Each row was made from one path, in order. Every step used is in the known rows, and no mark comes twice. Write each row's path.
Known rows:
solope/tovafim: [-3 11  0  2  7 -3 -4 11  2  8 -3  1 -2 10 -9 -4  1  6 13  2  0 -8  1  7
  2  7 -1  0  4 -3 -4  4  1]
dato/zigep/tovafim/fefe/lubo: [-19   9 -10  -1  15  -5   1 -12   8  13  12  -5   5  -1   6  27   6  14
  -1  -8   6  12   5   6  -1   3   8   7  11  -9   0  -1   1]
tovafim/kuro/mamikef: [ -8   9  -8  -5  15   8   7   9   2  -8   5  -6  -3  -4  -9   0   2 -12
  24  -3   5  -5   0  -3  -9  13  -4 -11   0 -10  -4  -1  -5]
busa/lubo/fefe/dato/kuro/mamikef: [  2  -1   3   5   5 -10   4 -13  -7 -33   7  21   8   2   7 -14  -9  -6
  16   0   3   2  -4  -2 -12   0   9  -5 -12   3  -2  -4 -12]
busa/lubo/fefe/dato: [ -4 -17   0   6 -14   0  -3 -20 -10 -12   6  25  11  16  10  -9  -3   9
  13   9   3   1  -1  -3  -8  -1   2   9  -6   5  -4   2  -8]
moturad/mamikef: [  5   4 -12  -3  26  14   3   6  -8  16   9  14   1   7  -4  -9   2   1
  10  10  -3  -9  -3  -1   1  -1  -3  -2   6  13  -5   5   1]
tovafim/kemi: [16  4 -3 -6  2  0  3  4 -2 18  1 17  3  6  3 -7  5 -4 -8  7  0 -2  4 -1
 -4  7 -6 -8  7  6  0  4  1]
zigep/tovafim/kemi/dato/solope: [ 27   1   2  -9 -22   7   5   3   6  18 -10  -4   5 -11  -5  -8  -8   3
 -11   1  -3   7  -2  -2  -4 -10  -7  11   7  10  -4  -1  12]
dato/kemi/tovafim/fefe/lubo: [-15  -7  -4  11  10  -7  -8  12   3  -1  -5 -16   1   7  -1   1   5 -20
 -10  -3   5 -10  -5  -9   4   5   6   0   4  -1  14  -3   3]
kemi/tovafim/kuro: [-23   0   0  -2   5   7  -2  17   1  -1  -2 -14  -4  -2 -19  -5   2  -5
  20  -2   5 -17   4  -4  -2   7  -9  -7   0  -4   5  -4   0]
zigep/tovafim/kemi/dato: [ 13  -5   6 -10 -13  12   4   5   3  29  -4  -2   9  -3 -13   3   0   2
  -3   2   4   5  -3   3  -3  -1  -1   4  14   9  -3   1   7]
zigep/tovafim/kuro/mamikef: [ -9  14  -2  -8   8  12  11   6   9   1   7   2   3 -10 -20  11  -3  -1
  25  -7   8  -1  -1  -4 -10  17  -4  -9   5 -14  -8  -3  -1]
solope/tovafim/fefe/dato/kemi: [ 21   3   8   9 -14   1  -9   2   5 -12 -13  21 -11   1   6 -14  -6   1
 -28   0  -6  -1  -1   2  16   4   5  -5 -15   2   4  -4   0]
lubo/fefe: [ -8  -2   8   5  -1   0   0 -10  -7  -6  11  11   9  11   4   2   6   3
  12   7   1  -4   0   5  -1   8   0  12   6   2  -3   4  -5]
dato/kuro: [  0  15   6   2  13 -10   6   9  -5  -2   4  11  -5   2  -8  -7   3  -3
  -3   2   2  -4   1   8   2   6  -3  -5  -6   0   4   3  -3]
tovafim/kemi/dato: [ 16  -9   0  -7  -3   8   1   8  -4  19  -6 -13   3   4  -2  -7   7 -11
  -5   5   0   1  -3   4  -2  -4   0   0  11  11   1   2   3]
fefe/dato: [ 0  4 -3 -2 -8  2  0 -6 -5  4 -4  5 -1  8 -1 -4  3  9 -4  6  0  3 -3 -4
  7  2 -3 -3 -6  3 -5  3 -2]
kemi/dato: [ -7 -10   3  -1  -1   8   1   3  -6  14  -4 -23   0   9  -6   0   8  -8
   9   4   1  -1  -8   4   2  -3   2   5   8   2  -2   4   2]
dato/kuro/mamikef: [  0  18   2  -1  23 -11  10   8  -1 -10   5   1  -3  -5  -4  -2   0 -15
   9  -3   2  -1  -4  -1  -6   9   2 -14  -3  -4   0   0  -6]
lubo/busa: [ -7 -11  -6  -4  13   9   4  -7  -6  12  13   2  -3   4  -2  15   6  -2
   8  10  -2  -5   1  -7  -6   3  -8  -3   7  -6  -2   8   0]
kemi/tovafim: [-23  -4   6   0   5  -4  -3   8  -2   7  -4 -18   0   4  -7  -2   3  -3
  14   1   0 -13  -2 -12   1   4  -4  -6   8   1   2   0   5]
solope/tovafim/fefe/lubo: [ -8   8 -22   7  24   1  -9  13   8   0   1 -14   1  18  -6   4   5  -1
   5  -3   4  -2   1   6   4   7  10   6   7  -6   5   0  -1]
solope/niza: [ -7   5  -6   0  -1   1   0  25  -6  15   5  -1   7   9   5  19  13 -10
   5   2   1   4   4  -1  -3   2  -2   1  -2 -10   1  11  -2]
zigep/dato/kuro/mamikef: [ -8  23   7   2  11 -24   8  -8   1  -8   5 -10  -2  -7   1   5  -4 -11
   1  -7   4   4  -4   5  -1   1  -1 -13  -5  -1  -3   1  -7]
kemi/dato/kuro: [  0   0   7   1   7   0   5  11  -7   0  -3 -14  -6   1 -13  -8   3 -11
   0   1   3  -3  -5  12   3  -7   2   1  -2   5   3   1  -1]
busa/lubo/fefe/dato/zigep/tovafim: [ -8 -10  13   1 -26  -9   1 -34  -3  -2  11  30  13  -4  12   4  -9  29
  11   1   4   8   3   4  -9  -7   4  13  -3  -1 -10  -2  -4]
busa/lubo/fefe/dato/solope/tovafim: [ 16  -4  -5   7 -23  -9  -8 -11  -1 -26  -6  18   4   6  10 -29 -18  19
   9   5  -5  -2   1   1  -4 -11   0  16 -14   5  -5  -3  -1]
fefe/dato/zigep/tovafim/kuro: [ -7  12   8  -9 -17   6   5 -13   4   7   3  14  -6 -19 -11   6  -5  30
   4  -6   5   4   9  11   3  -2  -7   1 -10  -8  -7  -4  -4]
dato/solope: [  9   8  -4  -1  -3  -7   4  -1  -1  -1  -3   3  -3   0   7  -9  -3   4
  -2   4  -7   1  -1  -6  -3  -2 -11   6  -3  -1  -3   3   6]
tovafim/fefe: [ -3  -4  -6   2  12   4   1  -5   1  -6   5   5  -3   8  14  11   7  -6
 -10   1  -2   3   2  -5   0   9   1  -5   4  -2   4   1   1]
moturad/niza: [ -9  -1   2  -1  13   4   2   1  -7   7   5  15  12   5   3   2   3   7
   7   2  -3  -6  -3 -13   1   3 -12 -13   0  -6   0   4   1]
busa/lubo: [ -9 -10  -8   2   8  -7   3  -3  -5   7   7  14   8  17   7  -5   1  -6
  18   8   4  -3  -1  -4 -14   5  -4  -3   3  -4  -2   4   0]
sazunup/kuro: [ -2  -2  -8  -1  12  -4   5   5  -6   3   0  -2   4   5 -10  -8  -1  11
   0   7   6  -8   1  -2   1   4 -13  -3  -1  -3   4   7  -4]
kemi/tovafim/fefe: [-18 -11   2   2  12   2  -5   3   3  -9  -2 -14  -2   4   6   7   5 -11
  -3  -4  -4  -6   0 -18   1   6   1  -9   6   2   9  -5   5]
kuro/mamikef: [ -7   7  -2  -3  15  -3   6   0   1   3   4  -8   2   3   4   3   5 -13
  20  -1   0   0  -7 -11  -7  10   1 -12   7  -6  -7   2  -1]

Write each row's path:
[-11  -2  11  -8 -10  11   5  -3   4  15   2 -13  -5 -19 -16  12  -1  11
  15  -7   7   1   4  20  -1  -6  -2  10   4  -8  -6  -3   2]  kemi/dato/zigep/tovafim/kuro
[-17 -22 -11   7  16   2  -8   6   1   2   5 -19  -3   2  -5  16   4 -23
  -8   1   1 -11  -1 -14   0   0   2  -2   9  -5  15  -1   4]  dato/kemi/tovafim/fefe/lubo/busa
[ -8 -15   0   7   2  -6   0 -14  -8  -8  13  24  15  19  10  -3   1  -1
  24  10   4  -4   0   2 -16   5   0  10   5  -1  -2   4  -4]  busa/lubo/fefe
[ -2  -4 -11   1 -19   4  -9  20   1 -22 -14 -25  -3 -10  18   3  -1  -7
 -24  -8 -13   8   6 -24   6 -15  -2  -2 -19   0  10  -3   5]  kemi/tovafim/fefe/dato/solope/niza
[ -6 -15   4   3 -13 -12  -3 -31 -10  -9   8  20   7   3  24  -3  -3  18
  10   4   0   5   4   8  -8 -10   5   9  -6   2  -6   0  -8]  busa/lubo/fefe/dato/zigep
[ -1   3   7  -2  16  -2   7  11  -4  -8  -3 -26  -4  -6 -10  -4   2 -22
  11  -5   2   0 -10   3  -3  -2   9  -8   2   2  -1  -2  -1]  kemi/dato/kuro/mamikef
[ 11   8  11 -12  -4  -8   6  -8   5  31   6  24   4 -15   7  12   1  18
 -10  -2   1   6   9   6  -6   2  -5  -4  11   1  -6   1   3]  dato/zigep/tovafim/kemi
[ -2  -3   7   3 -14   5  -3 -16 -10 -13   3  14   6  10   3  -2   3  12
   1   7  -1   2  -1   1   7   1   1   8  -5   7  -5   3  -7]  lubo/fefe/dato
[-10  -5  17  -6 -11   1   4 -12   1  24   0 -16   0 -11  -4  17   1  12
   9  -5   2   7  -3  11   0 -10   3   9  11  -3  -8   1   6]  kemi/dato/zigep/tovafim
[ 12   5  -5   0  -9  10  -4  20   5  -6 -15 -28 -12  -9 -19 -25 -11  -1
  14  -3  -3  -9   2  15   3 -10  -6  14  -8  -2   0  -5   5]  kemi/dato/solope/tovafim/kuro
[ 20   5  12  -7  -6   4   7  13   2  17  -3   8   3 -10 -21  -2  -3   0
 -13  -1   4   2  -1  11   0  -6   0   1   4  10   2  -1   3]  zigep/tovafim/kemi/dato/kuro
[ 29  19  -1  -1 -18 -19  -5  -1  10   9 -10   0  -4  -7   6 -16 -14   9
 -16  -2  -6   1   7   8   3 -10 -11   3  -2  10  -2   2   4]  zigep/dato/solope/tovafim/kemi
[  3  -7   3   8  -5  -9   1 -12 -11 -25   6  34   7   8   3 -18  -6   5
   2   6   5  -1   1   6  -5  -5   3   5 -16   7   2  -1 -11]  busa/lubo/fefe/dato/kuro
[ 11 -10   7 -10  -4  -2   1  -3  -4  25  -3 -14  -3  -9  10  -1   7  -3
  -9  -1  -2   4   3  14  -2 -13   2   2  11   9  -1   1   3]  tovafim/kemi/dato/zigep
[ 16   6   8 -14 -23  -3   3 -14   4  23  -2  22   3 -15   5   2  -3  27
 -19  -3  -1  11   8   3   3  -4  -4  -6   0   6  -8   0   0]  fefe/dato/zigep/tovafim/kemi
[ 11 -16  12  12 -25  -8  -4 -19 -11 -14   0  37  10  10  11 -18  -7   0
  -5  11   3  -3  -5   1  -4  -1   2   8 -12   5  -1   1  -6]  busa/lubo/fefe/dato/kemi
[ 12  -3  20  10 -27  -2  -4 -14 -11 -10  -2  30   4   4   6 -13  -1   5
 -13   9   0  -2  -4   6  10   1   0  10 -10   8  -2   1  -6]  lubo/fefe/dato/kemi
[-19  -8 -14  -5  18   4   2 -19   7  14  21  -7   0  -7   2  41   4  11
   0  -4   2   9   8   0  -5  -2   4   6  15 -14   1   3   2]  dato/zigep/tovafim/fefe/lubo/busa
[ -1   3 -10  -3  21  -6   7   6  -3  -5   1 -16   5  -2  -7  -5  -3  -2
  11   1   6  -6  -4 -12  -6   7  -7 -10   1  -8   0   5  -6]  sazunup/kuro/mamikef
[ 20   1   6  -4   3   1   4  16  -6   9  -5  -3  -3  -4  -9 -13   2 -14
 -14   3   2  -1   0  14   1  -7   1  -1   1  15   7   0  -1]  tovafim/kemi/dato/kuro
[ -1  -6  -5   0  -3   8  -2 -11  -1 -13  -2   8  -4   7  13   5   5   2
 -19   2  -5   8   0  -9   8   4   2  -6  -7   5   2  -1  -3]  tovafim/fefe/dato
[-16   8  19   5  -9 -15  -1   3   7  -5  -5 -23  -4 -18 -11  -3  -7 -20
   8 -10   7 -13  -4  -5  -1   4  -7 -14  -4  -6   2  -6  -2]  zigep/dato/kemi/tovafim/kuro/mamikef
[ 25  -3  -8  -6 -20   9  -1  29  -3  14 -10 -19   5  -7   9  -1   3 -19
 -16   1  -8  10   4   2  -4 -18  -3   8  -4   3   4   5   6]  tovafim/kemi/dato/solope/niza
[ -5 -10  14   9   0  -5  -5   6   3  -8  -7   2  -5  -2   9  -1   2 -17
 -19  -2  -4  -9  -2 -13   5   6   1 -10   0   1  11  -5   6]  dato/kemi/tovafim/fefe
[ 18  22 -11  -5  -9   4  -1  14   9 -26 -14  -9 -13 -16 -11 -26 -17   7
  14  -8  -5  -3   1  -2   1  -2  -6  -6 -18  -5  -7  -8  -1]  fefe/dato/solope/tovafim/kuro/mamikef
[ -8 -11  12  -4  -7   6   2 -16   5   8   2 -14  -4 -12  11  24   2   7
  -7  -9  -2  13   1   7   3  -8  10   6  10  -3  -3  -4   5]  kemi/dato/zigep/tovafim/fefe
[ 13   3  -2   1 -10   1  -5  13   3  -2 -16 -29  -7  -1  -7 -19  -9   2
   8   0  -7  -4  -5   8   5 -14  -1  14  -1   3  -4  -1   8]  kemi/dato/solope/tovafim
[-5 -2  1 -1  2  8  5 -9  7  3  6 16  5  2  3 21  2  6 -8 -2  0  7  2 -9
 -1 12  1 -2  6 -4  0 -1  4]  zigep/tovafim/fefe
[  7  -2 -32   2  19   6  -7   4   9  -7   5 -15  -8   3  -2   5  -5  -1
  -2  -1  -7   0   5  -3  -1  -5   0  11   2  -7   6   1   6]  dato/solope/tovafim/fefe/lubo/busa
[  7  10  -9   1  -9  -5   1  22  -3   5  -1  -4   4   0  11   5   4  -7
  -3   1  -7   7   5  -5  -4  -7  -8   7 -10  -8   1   8   3]  dato/solope/niza
[ -4  -2  20   5 -20  -6  -7   5  -4   1 -15   1  -4  -2  -6 -16  -4  -2
 -13   2  -1 -10  -7 -12  11  -2  -4  -8  -9   6   4  -2   2]  fefe/dato/kemi/tovafim
[  6  17   3  -2   3   3   8  -4   8 -25   0  13  -4 -13  -2   8  -8   0
 -15 -12   0  13  -3 -12   3   7   7 -16 -11   0  -1  -7  -4]  zigep/tovafim/fefe/dato/kuro/mamikef
[-13   2 -23   4  24   2  -1   2   2   2   5 -12   3  19   2  12  11  -8
  -1   0   5   4  -1  -1   0   9   7   5   6  -4   6   2  -2]  tovafim/fefe/lubo
[ -5  -6  22   8 -26   5  -9   3  -6 -22  -7  11  -1  -9 -14 -19  -5   0
   0   2   4 -17   1   2   9   2  -4   5 -15   7   6  -7  -6]  lubo/fefe/dato/kemi/tovafim/kuro
[ 21   5   3  -6  13  -2   7  17  -2   1  -5 -14  -2 -10  -7 -13   0 -26
  -4  -4   1   1  -5   4  -6  -4   7 -14   4   9   3  -4  -2]  tovafim/kemi/dato/kuro/mamikef
[ 1  3 -5  4 12  4 -6  7  7 -9 -2  5 -6  9  6  1  1  1 -4 -2 -5 -3  3  1
  5  9  4 -2  3 -3  2 -1  0]  solope/tovafim/fefe
[ -9  -8  11  -3   0  -3   0 -10  -6  17  -1 -26  -6  -4   7   6   7   2
   8  -1  -1   3  -2  13   1 -13   5   7   8  -1  -3   2   1]  kemi/dato/zigep
[  3  14   9   3   0  -6   4  -7  -8 -34   4  12   1  -5  -1  -9  -3  -1
   5  -3   0   3  -5   2   2   2   8  -3 -12   6  -2  -4 -12]  lubo/fefe/dato/kuro/mamikef
[ 15  -7  -7   4  -4   5  -7   7   7 -15 -16 -26 -12  -2   7  -8  -8  -5
  -8  -4 -11   3  -1   4   6 -11   5  12  -2   4   2  -5   9]  kemi/dato/solope/tovafim/fefe
[-16   4 -19   2  13   6   2  -1   8   9   8  -1  10  13  -7  24   5   5
   0  -3   8   8  -2  -2  -1  11   6   8  11  -7   1   1   2]  zigep/tovafim/fefe/lubo
[ -1  -1   1  -1 -12  13   2 -15   6  -6   0  17   1   1   2  13  -2  16
 -19  -2  -2  13   0 -11   8   7   1  -3  -4   1  -3  -2   2]  zigep/tovafim/fefe/dato
[-27 -22 -23   0  27  10  -7   3   2   1  10 -34   0   8  -7  23   8 -15
   6  -1   0  -8   1 -17  -3   0   3  -2  13  -4  12   0   3]  kemi/tovafim/fefe/lubo/busa
[  3   3   0   1  -2  -3  -9 -11   6 -10  -6   2 -14  -6  17   2  -1  18
 -16  -8  -8   6   6   7  12  -4   8  -5  -9   1  -1  -4  -3]  solope/tovafim/fefe/dato/zigep
[-11   9  15  -5  -3  -9   6 -14   3  22   8  11   2  -9   3  17   2  20
   8  -3   2   5   3   6  -2   2  -3   2   9  -8  -9   3   2]  dato/zigep/tovafim
[ 16  -5   6   7 -13   1  -3  -8  -2 -11  -7  23  -7   1  15  -5   1  -4
 -35   3  -5   6  -3  -5  11   4   1  -7 -12   5   5  -1   0]  tovafim/fefe/dato/kemi
[ -8  -6 -28   3  30  10  -8   8   7   4  11 -14  -3  12  -9  19   4  -6
   8   1   0  -5   4   2   0   4   6   5  10  -9   6   3   0]  solope/tovafim/fefe/lubo/busa
[  6   3  -6   3  -2   7  -8   0   6 -16  -9   4  -9   6   4  -4  -3   9
 -13  -2  -5   2   1  -1  12   3   4  -4  -8   4   1  -3  -2]  solope/tovafim/fefe/dato
